What can hang from each mark:
k_295: k_701
k_943: k_701 k_934
k_765: k_934
k_879: k_201
k_201: k_879 k_943
k_701: k_295 k_600
k_600: k_701
k_934: k_765 k_943 k_963

Every row comes from one small tree of marks. The marks that hang from a mark follow it in brackets, in the order of their numbers. Every link used is in the known rows. Which tree was each row made from?
Known rows:
k_934[k_765 k_943 k_963]: [-1.488  1.017 -1.351 -3.008 -3.761 -0.363  2.430 -1.423 -0.627  1.667
  3.484  4.206 -1.808  1.078  1.361  4.300 -0.374 -3.059]
k_943[k_701 k_934[k_765 k_963]]: [-0.261  0.560 -1.839 -0.838 -0.195 -2.618 -2.225 -3.917 -1.876  4.429
 -0.129  3.305  3.154 -0.431 -1.084 -1.212  1.821  0.480]
k_201[k_943[k_701 k_934[k_765 k_963]]]: [ 0.632  2.401 -0.243 -1.509  1.469  1.157  0.703 -1.044 -1.052  1.705
 -0.499  0.897  1.941  0.426  0.532  0.074  0.572 -2.081]
k_934[k_765 k_943[k_701[k_295 k_600]] k_963]: [-5.479  0.831 -1.863 -1.913 -1.143 -1.035  1.397  0.839  1.869  1.246
  2.902  5.130 -1.571 -0.505 -2.037  2.273  3.793  0.057]
k_295[k_701[k_600]]: [ 3.162 -6.858  1.605  0.745 -0.191 -0.318 -3.013 -2.432  2.140 -0.787
  0.709 -3.410 -1.462 -4.737  0.163 -1.372  3.444  3.661]
k_934[k_943]: [ 2.496 -1.727  1.499 -0.730 -0.670  0.303  2.121 -0.024 -1.536 -0.561
  2.648 -0.113 -1.841 -1.186  2.805  2.601 -4.222 -1.777]
k_879[k_201[k_943[k_701]]]: [ 1.786 -2.310  2.113  0.018  0.528 -0.967  3.059  1.237 -0.612 -3.411
 -1.541 -2.641 -2.249  2.379  3.091 -0.412 -0.364 -2.639]
k_765[k_934[k_943[k_701[k_295]] k_963]]: [-1.097  2.540 -0.266 -0.405  1.402 -1.547 -0.622 -1.514 -0.066  0.198
  2.297  0.951  0.935 -2.338 -1.585  0.809 -1.082  0.232]
k_943[k_701[k_295] k_934[k_765 k_963]]: [-2.758  1.139 -1.568  1.291  2.762 -2.367  0.000 -2.990 -0.024  3.243
  0.589  4.118  2.535 -1.115 -2.198 -1.735  3.083  1.070]
k_600[k_701[k_295]]: [ 1.209 -4.710 -0.358  4.204  7.431 -0.931  5.101 -0.624  0.648 -3.176
  2.863 -1.870 -0.046 -3.963  0.282 -1.711 -6.005  1.076]
k_879[k_201[k_943]]: [ 2.325 -2.250  2.215  0.597 -0.995  0.502  3.500  1.158 -0.413 -3.842
 -0.844 -3.260 -3.064  2.854  4.149  0.970 -2.116 -2.941]
k_765[k_934[k_963]]: [ 2.855  0.306 -0.781  0.813 -0.622 -1.703 -2.394 -3.762 -0.883 -0.228
  2.403 -0.941  0.882 -2.262 -0.354  0.877 -2.639  1.084]
k_934[k_943[k_701[k_600]] k_963]: [-0.751  0.062 -2.047 -3.197 -0.807 -1.150 -1.548  2.565  0.443  0.045
  2.312  1.445 -0.531 -0.932 -0.927  2.320  2.048  0.928]
k_701[k_295 k_600]: [-0.170 -4.251  0.453  4.622  2.102  0.254  0.324  1.412  3.009 -3.045
  2.828 -0.840 -2.591 -3.705 -1.039  0.101  0.176  4.399]
k_879[k_201[k_943[k_701[k_295 k_600] k_934[k_765 k_963]]]]: [-3.584  0.686  0.275  0.512 -1.336  0.662  1.038  1.573  1.305 -0.733
 -2.379 -0.281 -0.758  3.263  0.555 -0.520  2.583 -0.514]
k_201[k_879 k_943[k_701[k_295 k_600] k_934[k_765 k_963]]]: [-1.000  4.763 -1.426  0.518  1.489  3.975 -0.703  3.059  2.126  0.761
 -2.229  1.051  1.266  1.113 -4.409 -1.771  2.170  0.829]
k_879[k_201[k_943[k_701[k_295 k_600] k_934[k_765]]]]: [-2.961 -0.562  1.784  1.461 -1.110  0.943  1.452  1.038  0.786 -0.766
 -2.826 -0.937 -1.025  2.637  1.199 -1.170  1.020 -0.528]

Write each row's tree:
[-0.480 -0.221  2.147  1.594  1.656  0.291  2.687  1.203 -0.106 -1.943
 -2.530 -2.152 -0.574  2.393  2.177 -1.467 -0.204 -1.646]  k_879[k_201[k_943[k_701[k_295] k_934]]]
[ 0.580  0.648 -1.683  0.161 -2.604 -0.352 -1.514 -4.082 -1.638  3.793
  0.842  2.377  1.864  0.293  0.674  0.916 -0.877 -0.053]  k_943[k_934[k_765 k_963]]
[-2.027  0.310  0.101 -0.841 -3.169  0.569 -0.390  0.947  0.081  0.016
 -2.834 -0.802 -0.353  3.721  1.316 -0.133  1.779 -0.906]  k_879[k_201[k_943[k_701[k_600] k_934[k_765 k_963]]]]
[-1.384 -0.939  1.563  0.113 -2.964  0.774  0.013  0.396 -0.441 -0.002
 -3.285 -1.458 -0.609  3.077  1.919 -0.794  0.192 -0.911]  k_879[k_201[k_943[k_701[k_600] k_934[k_765]]]]
[ 1.435  0.193  1.810 -0.222 -0.221 -1.286 -1.348 -3.052 -2.110  0.941
  1.164 -0.612  0.965 -2.852  0.135  0.134 -4.385 -0.132]  k_765[k_934[k_943[k_701]]]
[ 1.621  3.025  0.366  2.025  3.449  4.478 -0.894  3.945  1.577 -0.715
 -2.809 -1.757  1.273 -0.326 -3.471 -2.856 -0.283  1.613]  k_201[k_879 k_943[k_701[k_295 k_600] k_934]]
[ 0.723 -2.746  1.759  0.150 -0.820 -0.191  1.281  2.361  0.388 -3.408
 -1.812 -2.960 -2.478  2.088  2.184 -0.337  0.426 -0.829]  k_879[k_201[k_943[k_701[k_600]]]]
[-1.929 -0.207 -2.453 -0.617 -2.285 -1.506 -5.035 -2.263 -0.422  4.481
 -0.644  2.712  2.821 -0.899 -2.419 -1.088  3.078  3.321]  k_943[k_701[k_600] k_934[k_765 k_963]]
[ 1.912  0.307 -1.882 -0.444  1.976 -2.581 -3.119 -1.937 -1.773  2.655
 -0.180  0.830  3.560 -1.241 -0.919 -1.489  1.235  1.601]  k_943[k_701 k_934[k_963]]
[ 1.000  2.257 -0.336 -1.087 -1.993 -0.275 -1.550 -2.253 -1.097  0.573
  2.453 -0.127  0.520 -1.413  0.205  2.424 -3.616 -0.426]  k_765[k_934[k_943 k_963]]
[-3.515  0.343 -2.030 -3.631 -3.469 -1.291 -0.372  0.087  0.330  2.227
  2.310  4.483 -1.039  0.118 -1.128  2.740  2.783 -0.436]  k_934[k_765 k_943[k_701[k_600]] k_963]
[ 4.890  3.089  0.644  0.162  2.803  3.361 -0.427  1.825 -1.154  0.194
 -2.981 -1.897  2.014  0.624 -1.469 -2.488 -2.312 -1.121]  k_201[k_879 k_943[k_701 k_934]]
[ 3.567  2.529  0.159  0.319  1.058  4.273 -2.676  3.171  0.007  0.240
 -3.427 -2.382  1.775  0.267 -2.561 -2.387 -1.303  1.135]  k_201[k_879 k_943[k_701[k_600] k_934]]
[-2.736  0.570 -1.826 -1.466  1.568 -0.940  0.271  3.318  1.980 -0.896
  2.895  2.052 -1.083 -1.458 -1.855  1.787  3.068  1.442]  k_934[k_943[k_701[k_295 k_600]] k_963]
[ 1.647 -0.517  2.064  0.805 -1.812  1.578  1.733  0.494 -1.148 -1.622
 -2.385 -3.234 -1.052  3.318  4.033  0.219 -2.746 -2.331]  k_879[k_201[k_943[k_934]]]
[-0.780 -2.368  1.904  1.517  1.038 -0.073  2.698  2.962  1.557 -4.163
 -1.332 -2.509 -2.879  1.628  1.496 -0.635  1.263 -0.429]  k_879[k_201[k_943[k_701[k_295 k_600]]]]
[ 0.472  2.184 -0.460 -1.713 -0.452 -1.751 -2.004 -2.109 -1.331  0.990
  1.847  0.499  1.364 -1.868 -0.850  1.117 -1.890 -0.136]  k_765[k_934[k_943[k_701] k_963]]
